Each row comes from the steps of one walk. Every step used is in the known rows, and no mark comes twice. Write the walk behind each row, first mark first.
Known rows:
kudev/zivudi: [ -6  -8  14  11 -16  -4 -34 -22 -52 -13  -5   6   6  -4  38   0 -15   2
  12  -5 -10  20   0  -9   1 -13 -15  10   8   7]
lezores/bibuf/riva/loguk/tusam: [ -7  -6 -11  20   7  11  46  20  27 -12   7   1 -18 -15 -81   8   9   1
  -9 -18   1 -13  -4   5   6   8  -6 -12 -37  -7]
riva/bibuf/lezores/misid: [-19   9  -4  12   3  18  -5  -2  17   1   2   5  -5 -25 -37  16  -5   4
 -11 -29  15 -25   4  -8  31 -35  16  18 -28  -1]
kise/napi/tusam: [ 28 -15   3  -7  37 -17   9  -4 -17  -2  -7  13 -10  -1 -12 -11   5  13
  14  -8  -8  -7  -1  34   0  40 -12  -4  32  14]
napi/tusam: [ 20 -12   9  -7  14  -8 -23   8  -3  -2 -13   3  -4  -5  -9  -3  -2   7
  12  -9 -16  -2   0  11  23  14   3   2  30  14]
poful/ligo: [ 12  -8   9 -17  -3 -12 -18  -2 -17   1  -3   5  12  -7  -4  -8 -12   7
   5 -18  -8   3   1   6  -7  11  -5   2   5   9]
riva/bibuf/lezores: [-20  11 -10   4  -4   7 -16 -13  23   4   4  -8   6 -17  -9   3  -9   2
  -8 -34  12   4   8  -2  19 -39  26  13  12   3]
loguk/zivudi/kudev: [ -1  -8  21  -1  -7  -7   5  -4  19 -10   2  -4  -8  24  -7  10 -21 -12
  16   2   2  34   5 -39   7  43 -15   9   0   3]
tusam/loguk: [ 14  -1   7  -5   9   5 -24   0  50  -8  10  -3 -12   9  36   5   3   5
  10   9 -13   4  -4  34  26  -7  20  10   1  17]
napi/kise: [  3   4   0   8  -6   5 -20  -5 -22  -4   1  15   6  -8  30 -20   1   4
 -18  21  -7  10  -4   5  21   5  22  -1  34  15]
zivudi/loguk/riva: [ 10   3   9   0 -40   9 -13 -17  35  17  -7  -8 -13  35  35 -28   1  -8
   5  23  -4  -2   5 -26 -11 -15   8 -11   3  -8]
tusam/napi: [ 17   3  17  19  25  -5 -19   1  41  -7  10   9   6   4  38  10  -2   9
  20  14  -2  10  -5  21  18   4   5  13  32  14]
ligo/poful/kudev/zivudi: [  0  -9   3 -26 -13 -26 -54 -17 -72  12   9   6  24  -5  16   6 -22   2
   2  12 -11   1   9 -12 -17  18 -15  22 -27  -5]
lezores/bibuf/riva/loguk/zivudi: [ -7   2  11  24   0  13  41  12 -18  -3   1  -8 -11   1 -49  21  -9  -4
   6 -28   6  -5  -1 -26  -6   6 -22 -16 -35  -5]
poful/kudev/zivudi/loguk: [ -19   -4   -2  -16  -39  -18  -43  -20 -106   -2   -8    5   -2   12
   67  -11  -18    1   18   11   -7   16    3   -8  -37   14  -13   16
   -8    3]
kise/napi/tusam/loguk/riva/bibuf/lezores: [ 27   0  -2 -31  29   6  17  12  37  20   0  -6   8  -6   8  -1  18   3
  -1 -23   7 -45   1  40  29  -7  13  -8  11  -6]
ligo/poful/kudev: [ 11  -3  -2 -27  -3 -22 -40  -6  -7  19  15   1  10   5 -15  -3 -14   4
  -2  15  -6  -9  10  -2  -5  28   4  18 -22   0]
riva/loguk: [-12  -1  -8  16  -6  -9   0   0 -30  -9   3 -11 -13  -3  -7  -3   3   4
 -10  -4   0  12   0  11 -11  -5   8  -6   2  14]
kudev/zivudi/loguk/tusam: [ -2  -7  -2 -11 -21  -8  -4 -32 -17 -20 -17   8  -4  10  21  -8   1  -6
   9  17 -18  40  -3  -8 -28   7 -18   1  14  -3]
kise/napi: [ 12  -6   2  12  17  -9  12 -21   3  -7   8  12 -14   8   4 -16  -1  11
   9  -2   3   5   1  23  -9  22  -8   2  14  10]
riva/bibuf/lezores/misid/kono: [-16   9 -12 -13  14  16  12  -7   7   6   5  -4  -2 -29 -25  14 -17   7
 -25 -16  16  -8   9  -4  66 -46  18  20  -8   5]
misid/lezores/bibuf/riva: [-12  -3  -4  27  11   6  -9  19  10   8   9   5   1 -14 -45  -8 -12   9
   6 -18   8  -7   5  -4  11 -21  12   7  -4  10]
kudev/zivudi/loguk/riva/bibuf/lezores: [-24  10  -4  -9 -49  12 -26 -32 -30  22 -12 -14  15   4  53 -10  -8 -12
  -5 -10   8   1   9 -35 -18 -59   6  -1   0 -20]
poful/kudev/zivudi/loguk/tusam: [-10  -7  -5 -25 -28 -18 -15 -12 -67 -20 -12  11   0  12  24 -10  -7  -4
  14  13 -11  26  -1 -11 -35  37 -29  10  -3  -4]
loguk/tusam/napi: [ 27   0  12  11  37  -5  12  10  77 -26   5  16   8   2  -9  10   9   5
  15  14  -5  17  -9  19  20  29 -12   7  35   7]
kudev/zivudi/loguk/riva/bibuf: [-13   0   9 -11 -50  11 -17 -28 -59  19 -22  -8   2  15  95  -1 -11  -8
 -14  12  -1  -9  -1 -39 -22 -42 -15   0  -4 -18]
ligo/poful/kudev/zivudi/loguk: [ -4  -4  -8 -41 -28 -31 -54 -36 -74  24   1   1  13  10  43  -3 -18  -2
   4  33 -16  13   8  -9 -48  14  -3  18 -22  -8]
bibuf/riva/loguk/tusam: [-12   0 -19  17  13  -2  29   8  42 -19  13  -6  -9  -9 -80 -12  13  -3
  -4 -17  -2   7   3  11  -3  22  -3 -17  -7  -5]

Which walk is each row?
[-28  -2 -19  30  12  -3   8  29 -41   5   8  -9  -6 -23 -61  -3  -2   9
 -12 -20  13  -6   2   8 -11 -20  14  -6 -12  12] -> misid/lezores/bibuf/riva/loguk
[  0  -4  14  -1 -49   4 -27 -28 -34  12 -14  -4   1  24  67 -20  -6 -10
  10  19 -10   9   3 -33 -23 -23 -13  -7  -1 -12] -> kudev/zivudi/loguk/riva
[-14  17 -10  -8 -37  15 -11 -20  42  29  -6 -18  -2  13  21 -19   0 -11
 -10  -9  13  -9  11 -29  -5 -49  27  -4   5 -16] -> zivudi/loguk/riva/bibuf/lezores
[ 11  -1   7  -1  10 -13  -6 -20  10 -23  -9  16  10  10  52  10   7  -2
  23  32 -15  41 -10  14 -24  15 -19   7  37   0] -> kudev/zivudi/loguk/tusam/napi
[-22   4 -14  25   4  -3  -2   0   5   0  18 -12 -11 -11 -38 -13   2   2
   2 -16   1   0   7  12  -8  -1  11 -12  -8   2] -> bibuf/riva/loguk
[ -3   7   3 -14 -40  15  -2 -17  13  28 -14 -12 -12  24  63  -8  -3  -7
 -18  15   5 -17   1 -31 -11 -33   6  -5  -2 -15] -> zivudi/loguk/riva/bibuf
[  2  12   2  -9 -12  24 -13   9  72  17   9 -19  10   1  24   3   6  -5
  -8 -18  10 -26   5   3  40 -51  29   3 -10  -6] -> tusam/loguk/riva/bibuf/lezores
[ 37 -14   3 -24  50 -12   5   5  13  -3  -1  10 -12   1  19   1  16  15
  16   4 -16 -13  -7  67  14  36   2  -1  21  18] -> kise/napi/tusam/loguk
[ -9  11   2   5 -23  20  -9   1  43  17   4 -13  13  -1  -8  -9  -5  -6
 -11 -28  17 -22  11 -29  26 -45  15   0  -2 -12] -> loguk/riva/bibuf/lezores
[-12   8   2  24   4   0  21   0  -2  -8   9 -14  -2   7 -48   1  -5  -6
  12 -26   2  17   7 -19 -15  16 -21 -22  -2  -3] -> bibuf/riva/loguk/zivudi
[  6   0  -1  26  40   6  48  32  47 -14  12   8  -3 -19 -49  24  15   6
   5   0   4 -15 -11  27  12  19  -6  -6 -17  -3] -> lezores/bibuf/riva/loguk/tusam/napi
[-23   8   3   0 -44  23 -11 -21 -37  18 -12  -1   4  -4  24   3  -6 -11
  -6  -7  10 -28   4 -42  -5 -55  -3   5 -40 -22] -> kudev/zivudi/loguk/riva/bibuf/lezores/misid
[ -2  -6 -11   7   6  -8  30  10   4 -29  -1  -5 -12  -2 -53  -1  13  -1
 -17  -3  -3  20  -4  11  -9  17  -6 -12   4   5] -> riva/loguk/tusam
[-31  -7  -5  16   9 -10  34  32 -39   0   8 -14  -4  -4 -71  14 -15  -8
  -4 -17  20  20   6 -31 -18  25  -4  -2 -26   6] -> misid/lezores/bibuf/riva/loguk/zivudi/kudev
[ 11   5   0  -6   8  -8  -7 -16 -29 -20 -11  30  27  -3  74  -2  16  -2
   0  53 -17  40 -17  18 -16  22   2  -1  57   6] -> kudev/zivudi/loguk/tusam/napi/kise
[  1  12 -16  22  43  -2  27  24  26 -18  20  16  22 -24 -26  -7  28   2
 -11  22  -1   8 -10  38  10  36  15 -19  37   5] -> bibuf/riva/loguk/tusam/napi/kise
[ -7   5   2  24  -1  12 -15  -1  36  -9  11   9  -7 -14 -65  -5  -1   2
  14 -20   6  -9   7  -4  31 -17  18  12 -23   6] -> bibuf/lezores/misid
[ -2   3   7  11  -2  -6  20  -1 -37 -19  -5 -14  -3  14 -18  12  -4  -5
  -2 -13   1  30  -1 -20 -21  11 -21 -16   8   9] -> riva/loguk/zivudi
[ -4   0 -14  27  52  -7  39  48  21 -13  12   6  10 -24 -68  14  15   9
  -3  -4  13   0  -8  26  -5  11   0  -5   8   9] -> misid/lezores/bibuf/riva/loguk/tusam/napi
[-17   2  -5  28  12  -1  31  27 -47  -2  -1 -10   4  -5 -71  10  -9   1
  -5 -28  15  12   2 -25 -21  -2 -15 -15  -7   7] -> misid/lezores/bibuf/riva/loguk/zivudi
[ -5   1  -1 -52 -47 -11 -38 -25 -84  48  -8  -9  20  12  76   5 -19  -9
 -23  28  -2 -26   6 -40 -40 -12 -15  10 -39 -31] -> ligo/poful/kudev/zivudi/loguk/riva/bibuf
[ 21  11  -5  -7  20  -3   7  -5  38 -11  -5  26  12   6  42 -11  23  -1
  -4  56 -12  30 -15  28  -5  31  21  -5  63   9] -> zivudi/loguk/tusam/napi/kise
[  8  -2  -9 -11 -11  -4  10 -18  53 -14  -9   3 -20  20 -12 -16  10  -5
   4  18 -13  33  -2   1 -15  14   4  -3  18  -1] -> zivudi/loguk/tusam
[ 13   3  16 -17 -12  24  -5  11  45  15  -1 -12  -3  11  65  12   2  -1
 -18   4   2 -35  -5   1  37 -32   8   3 -15  -5] -> tusam/loguk/riva/bibuf
[ 29  -6  16 -33   9  16  -9  28  22  21 -14 -12   1   1  53  17   8   2
 -14  -3  -9 -49  -8  13  45 -16   4  -2   2  -3] -> napi/tusam/loguk/riva/bibuf
[ 49 -14  16 -23  29   0  10  16  34   7  -2   4  -6  14  26 -11  19   7
  12   7 -11 -39  -5  41  22  27  -5 -14   8   5] -> kise/napi/tusam/loguk/riva
[ 28  -1   4 -22  36  18  28  24  27  16   0   6  -2 -15 -17  12  20   6
  -3 -21   9 -73  -4  35  40  -4   4  -2 -30  -8] -> kise/napi/tusam/loguk/riva/bibuf/lezores/misid
[-21  -7   7  18  -5   4  41  18 -12   1   8 -12 -21   4 -51  26 -16 -11
   4 -16  11   4   2 -32  -2  32 -12  -5 -51  -6] -> lezores/bibuf/riva/loguk/zivudi/kudev
[ -17   -6  -23   22   23   -2   39   36   -1  -12    6   -2   -4  -21
 -104   -3    9    4  -17  -18   11    4   -1    5  -10    2    1  -10
   -9    5] -> misid/lezores/bibuf/riva/loguk/tusam
[ 21   5   1  -3  21  -9   9  -8  77 -12  -4  11  -5  20  20   0  15   0
  18  34 -10  30  -9  20 -13  22   2   4  38   3] -> zivudi/loguk/tusam/napi
[-30   8   0 -14 -51  13 -21   0 -87  18  -7   2   7  -3  29   0 -14  -8
  -3 -12  17 -44   7 -44 -11 -25 -14  15 -59 -22] -> poful/kudev/zivudi/loguk/riva/bibuf/lezores/misid
[ 12   1  -3  13  35 -13  29  22  28 -28   5   1   3  -6 -20  15  21   5
  -1  14   1  21 -11  31  -3  26  -8  -6  25  10] -> riva/loguk/tusam/napi
